Known rows, with every step that occurs:
topapin > marov > sogi > doli: [-4.78 -4.54  2.15  5.08 -3.31  1.09 -5.26 -2.24 -0.81  1.76  2.33  1.70
 -2.78 -4.20  4.88  0.43 -1.71 -3.08 -0.22 -4.27  0.38  0.33]
topapin > marov > tula: [-3.82 -3.38  0.85  0.57 -0.81  0.70 -4.61 -2.83  0.33  2.32  0.47  2.47
  0.62  0.98  0.13 -3.62 -0.62 -1.74 -1.77 -3.66  0.63 -2.49]
doli > tenaneg > marov: [ 1.55 -2.99 -0.24  5.26 -1.38  1.85 -3.24 -2.81  0.99  1.14  4.43  6.48
  0.32 -2.16  1.50 -1.17 -1.50 -4.27 -1.30 -1.55 -4.65  0.30]
sogi > naru > tenaneg > doli > pepo > marov: [ 0.23 -1.86  0.69  6.03  0.28  0.31 -3.53 -1.76 -0.96 -0.37 -2.41  4.18
  0.21  2.63  4.40  0.14 -1.99 -6.97  2.45  2.72 -0.91 -0.74]
doli > pepo > marov > tula: [ 3.06 -2.51  0.24  0.25 -2.82  1.16 -1.42 -0.97  2.36  1.23  3.39  2.59
  1.61  1.84  2.24 -0.99 -0.49 -4.71  5.04  0.22 -2.16 -1.39]
tenaneg > doli: [ 2.70 -1.81  2.92 -0.04 -1.00  0.21 -4.38 -2.29 -0.79  1.19  2.52  6.18
 -3.23 -0.57  3.50 -0.60  0.55 -4.10 -1.15  0.89 -0.37  1.66]
tula > marov > tenaneg: [ 0.25 -2.62  3.04 -0.18 -3.22 -0.72 -0.43 -3.52 -0.27 -3.74  0.65  1.03
 -0.59 -4.67 -0.11 -6.19 -0.99 -2.68  1.80 -3.70 -3.19 -4.76]
tula > marov: [-0.25 -1.58  2.69 -0.04 -2.91  0.01 -2.68 -2.75  0.14 -1.65  0.63  2.41
  0.58 -3.97 -0.20 -5.60 -0.85 -1.30  1.64 -2.49 -4.02 -1.60]
topapin > marov: [-3.87 -2.93  1.34  2.27 -2.03  0.49 -5.04 -2.97  0.08  1.06  0.35  2.32
 -0.12 -2.10  3.29 -3.10 -0.41 -2.04 -1.72 -3.17 -0.02  0.79]
marov > sogi > doli: [-0.25 -3.58  2.54  5.31 -3.74  1.57 -4.28 -0.87 -0.01  1.28  4.03  1.45
 -3.41 -4.20  5.30  2.73 -1.72 -3.84  1.58 -2.01 -1.72  1.41]
tuti > naru: [ 2.04 -3.30  1.38  1.69 -4.94 -0.40 -6.00 -2.61 -0.12  1.16 -3.71  3.65
  3.49  2.76  5.11 -2.31  1.65 -1.61 -2.34  0.64 -3.20  0.59]
naru > tenaneg > marov: [-1.58 -2.02 -0.71  6.56 -0.83  1.64 -3.49 -2.94  1.23  2.16  2.65  2.77
  1.62 -0.64  1.63 -1.52 -2.40 -7.46 -1.80  1.75 -6.28  2.55]
tenaneg > doli > pepo > marov > sogi > naru: [ 3.71 -2.72  3.13  1.29 -1.96 -0.23 -3.21 -1.54 -0.73  1.48  3.43  5.53
 -3.54 -0.27  5.65  2.58  0.32 -6.22  3.61  1.31  0.99 -1.03]
naru > tenaneg > marov > sogi > doli: [-2.24 -3.15 -0.19  8.32 -1.97  1.97 -3.75 -2.47  0.58  2.68  4.04  2.24
 -0.23 -2.04  2.65  0.91 -3.19 -8.11 -0.77  1.03 -5.97  2.24]
doli > pepo > naru > tenaneg: [ 1.02  1.04  0.53  6.56 -0.63 -0.17 -2.76 -2.13  1.28  1.12 -2.09  2.52
  2.36  0.99  4.44  0.03 -1.66 -6.02  3.21  0.88 -0.91  5.68]
pepo > marov: [ 2.13 -4.21  0.11 -0.90 -5.56  0.81 -2.25 -1.72  0.74  0.00  3.81  2.07
  1.08 -0.79 -0.22 -1.94 -1.68 -2.99  3.81  0.76 -5.61 -0.59]
tenaneg > marov > pepo > naru: [ 1.24 -0.05  0.44  6.45  2.65 -1.99 -4.86 -3.65  1.86  1.59  5.28  0.53
  0.03 -2.76 -2.33  0.39 -0.25 -5.67 -0.65 -1.59 -0.59 -2.23]
naru > tenaneg > doli: [-0.59 -2.47  1.34  2.73 -2.38  1.56 -4.38 -2.11 -1.43  1.54  0.55  6.02
 -0.64  0.58  1.99 -1.19 -3.22 -6.67 -1.23  2.87 -4.63  5.01]
doli > tenaneg > marov > sogi: [ 1.32 -3.69  1.00  5.44 -2.72  1.48 -3.71 -2.64  0.41  2.14  5.64  5.99
 -1.03 -3.39  2.21  1.00 -1.66 -4.46 -0.33 -1.95 -3.93  0.12]
topapin > marov > tenaneg > doli: [-2.67 -4.22  2.49  1.51 -1.93 -0.45 -3.00 -3.97 -1.46 -0.65  1.02  2.79
 -3.12 -2.63  3.62 -2.74 -0.54 -4.37 -1.95 -3.78  1.80 -2.51]
sogi > doli > pepo: [ 1.24 -1.92 -0.11  7.69 -0.29  3.20 -2.65 -0.31  1.82 -0.91  2.08  2.03
 -1.12 -1.30  6.78 -0.67 -1.91 -5.47  1.69 -1.49 -1.74  2.09]
doli > pepo > naru: [ 2.51  1.47  1.08  5.37 -0.08 -0.79 -2.58 -2.13  1.79  0.80 -1.31  2.05
  1.61  0.30  5.24  0.11 -0.07 -4.36  3.27 -0.32  0.85  3.96]
pepo > naru > tenaneg > marov > sogi: [-0.98  0.24 -0.05  8.37 -0.57 -1.46 -3.43 -3.93 -0.31  2.57 -1.00  1.41
  1.81 -0.64  0.33  1.28 -3.03 -6.19  1.15  0.67 -2.79  4.00]

Rows:
[-0.05  0.34  0.65  5.69 -0.64 -1.22 -3.79 -3.52 -1.63  1.46 -3.29  4.06
  1.09  1.22  0.21  0.00 -3.53 -5.47  1.00  1.67 -1.96  5.98]	pepo > naru > tenaneg > doli
[ 0.24 -2.75  0.71  7.89 -0.17  0.87 -3.51 -2.74  1.99  2.83  7.62  0.77
 -2.59 -4.47  4.57  2.47  0.29 -6.22 -0.64 -1.79 -2.41 -2.58]	tenaneg > marov > sogi > doli
[-0.72  0.57 -1.02  7.47  0.99 -1.02 -2.97 -3.97  0.22  2.63 -1.67  1.69
  3.20  1.96 -1.65 -0.54 -3.12 -5.98  0.49  0.67 -2.78  2.55]	pepo > naru > tenaneg > marov > tula
[ 0.30 -0.33  2.00  3.95  0.03 -1.99 -6.59 -2.15 -1.37  0.08  0.52  2.99
 -0.16 -0.77 -4.90  0.54 -4.03 -5.09  1.43 -0.01 -0.14  3.42]	marov > pepo > naru > tenaneg > doli
[-0.60 -0.94  3.16  1.59 -1.50 -1.89 -4.61 -3.00 -1.87 -1.59  0.35  3.07
 -0.17 -3.68 -5.85 -3.62 -3.75 -3.34  3.01 -2.10 -2.31 -0.82]	tula > marov > pepo > naru > tenaneg > doli
[ 0.03 -3.84  0.17  5.08 -3.87 -0.26 -6.74 -2.90 -0.30  2.13 -1.81  3.60
  3.99  2.57  2.09 -1.38 -0.62 -5.46 -2.77  1.75 -5.18  0.46]	tuti > naru > tenaneg > marov > pepo
[-1.24 -0.86 -0.36  8.85  2.44  0.16 -3.73 -2.76  0.69  0.05 -1.69  2.02
  1.57  1.45  3.91 -0.73 -1.09 -6.59 -0.35  1.64 -1.83 -1.72]	sogi > naru > tenaneg > marov
[ 1.71 -3.21 -0.67  4.08 -0.51  2.03 -3.01 -2.74  1.13  2.05  4.55  6.47
  0.77  0.07 -0.56 -1.57 -1.70 -4.09 -1.24 -1.81 -4.17 -2.03]	doli > tenaneg > marov > tula
[-3.93 -3.11  2.08  1.85 -1.36 -0.49 -6.92 -2.27 -0.41  0.27  2.02  1.96
 -0.96 -3.08 -0.97 -2.31 -1.55 -2.48 -1.10 -3.88  1.38 -0.18]	topapin > marov > pepo
[ 0.42 -3.21  0.82  1.88 -2.76  1.89 -3.18 -1.52 -0.85  2.28  1.52  6.02
  0.08  2.45  1.19 -0.71 -3.49 -7.70  1.59  3.14 -4.26  2.93]	naru > tenaneg > doli > pepo > marov > tula
[ 0.89  0.70  0.92  7.92 -0.54 -0.71 -2.72 -2.57  1.40  2.51  0.24  1.93
  1.35 -0.51  4.96  1.98 -1.25 -6.95  3.25  0.35 -0.58  4.09]	doli > pepo > naru > tenaneg > marov > sogi
[ 1.55 -3.00  1.35  3.51 -4.20  0.78 -2.23 -0.79  1.13  1.06  2.46  2.20
  0.40 -0.41  5.36  1.77 -1.38 -6.16  6.20  1.15 -2.19  0.50]	doli > pepo > marov > sogi > naru > tenaneg
[-1.67 -2.16 -1.10  5.29 -0.01  1.69 -3.20 -2.76  1.35  3.08  2.80  2.88
  2.11  1.49 -0.59 -1.98 -2.52 -7.33 -1.78  1.46 -5.80  0.18]	naru > tenaneg > marov > tula
[ 1.39 -2.53  3.80 -0.24 -2.62 -0.84 -0.38 -3.41 -0.85 -3.07  1.42  2.95
 -2.30 -4.36  1.30 -4.80 -0.68 -4.13  2.28 -3.02 -1.53 -4.78]	tula > marov > tenaneg > doli > pepo
[-1.29 -0.95  0.10  8.76  2.89 -0.29 -4.62 -2.38  0.46 -0.39 -0.96  1.82
  1.16  1.03  1.93 -0.25 -1.64 -6.77 -0.16  1.23 -1.20 -2.28]	sogi > naru > tenaneg > marov > pepo
[ 0.42 -2.90  1.13  2.67 -3.40  1.69 -3.31 -1.52 -0.90  1.55  1.45  6.04
 -0.36  1.00  2.66 -0.34 -3.40 -7.88  1.55  3.29 -4.62  4.56]	naru > tenaneg > doli > pepo > marov
[-4.90 -2.11  1.39  4.38 -0.84 -1.29 -6.77 -3.05 -1.33  0.68 -0.59  1.75
  0.28 -2.17 -2.43 -1.71 -3.41 -3.64 -0.21 -3.27  1.12  1.76]	topapin > marov > pepo > naru > tenaneg
[-0.75  0.77 -0.70  8.25  0.35 -1.13 -3.22 -4.04  0.11  1.96 -1.78  1.68
  2.78  0.37 -0.12 -0.31 -2.99 -6.08  0.45  0.95 -3.20  4.14]	pepo > naru > tenaneg > marov
[-0.44 -1.73  3.34 -0.34 -2.15 -1.02 -4.71 -2.07 -0.25 -2.42  2.29  1.96
 -0.15 -4.86 -4.44 -4.78 -1.93 -1.64  2.27 -3.22 -2.70 -2.59]	tula > marov > pepo
[-1.78 -2.30  2.98  5.29 -3.82  0.29 -2.58 -2.25 -1.02 -0.41  0.78  1.71
 -0.94 -5.02  1.35 -1.22 -3.49 -4.11  4.64 -2.80 -3.37 -0.17]	tula > marov > sogi > doli > pepo > naru > tenaneg
[-0.38 -2.35  3.52  5.60 -2.00 -0.40 -4.86 -1.57 -1.09  1.97  0.59  3.22
 -2.35 -1.14  6.70  3.97 -0.72 -5.91  2.54  0.87  0.71  0.41]	marov > sogi > naru > tenaneg > doli > pepo
[-2.11 -3.01  2.30  3.14 -1.25 -1.24 -2.61 -4.18 -1.44 -0.28 -0.27  2.51
 -2.47 -2.00  4.07 -1.74 -0.81 -4.98 -0.42 -3.73  3.08 -1.75]	topapin > marov > tenaneg > doli > pepo > naru
[-4.33 -2.29  1.88  3.83 -0.56 -1.44 -6.94 -3.18 -2.00  0.96 -0.14  3.04
 -0.92 -1.94 -2.34 -1.03 -3.34 -4.18 -0.38 -2.79  1.81  1.58]	topapin > marov > pepo > naru > tenaneg > doli
[ 2.61 -2.76  1.67  2.85 -3.82  0.14 -2.21 -0.79  1.47  0.88  2.96  1.93
 -0.11 -0.91  5.85  1.85 -0.06 -5.18  6.12  0.37 -1.03 -0.74]	doli > pepo > marov > sogi > naru
[-1.66 -2.06 -0.22  6.27 -0.38  0.93 -4.95 -2.56  0.91  1.58  3.86  2.55
  1.13 -1.15 -1.33 -1.00 -3.30 -7.77 -1.31  1.29 -5.36  1.87]	naru > tenaneg > marov > pepo
[ 0.76 -2.30  0.84  8.36  0.06  0.87 -3.19 -2.39  2.42  3.00  7.62  0.78
 -2.46 -4.35  5.80  2.95  0.56 -6.93  0.11 -1.74 -1.68 -2.35]	tenaneg > marov > sogi > doli > pepo
[-0.78 -2.68  3.64  5.02 -2.19 -0.45 -5.13 -1.69 -1.40  1.83  0.44  3.22
 -2.53 -1.37  5.41  3.57 -1.07 -5.18  1.62  0.71 -0.02  0.23]	marov > sogi > naru > tenaneg > doli
[ 1.02 -5.08  1.69  1.50 -5.77 -0.06 -3.01 -1.72 -1.46  1.14  3.33  2.91
 -1.25 -1.08  1.52  2.34 -2.48 -5.23  5.30  1.65 -3.68 -2.03]	pepo > marov > sogi > naru > tenaneg > doli
[-3.47 -3.89  1.79  2.24 -2.31 -0.19 -2.75 -3.77 -0.48 -1.09  0.36  1.01
 -1.27 -2.81  3.32 -3.62 -0.75 -3.37 -1.60 -4.35  0.82 -2.30]	topapin > marov > tenaneg
[ 0.41 -3.19  2.67  6.01 -3.32  1.61 -3.91 -0.56  0.59  1.45  4.15  1.58
 -3.36 -3.89  7.17  3.50 -1.25 -4.81  2.80 -1.91 -0.75  1.78]	marov > sogi > doli > pepo
[-5.63 -3.86  2.48  5.31 -2.51 -0.09 -5.66 -2.73 -1.42  1.82 -0.61  1.91
 -1.24 -2.52  4.79  0.41 -1.30 -3.60  0.06 -2.64  1.16 -0.47]	topapin > marov > sogi > naru > tenaneg
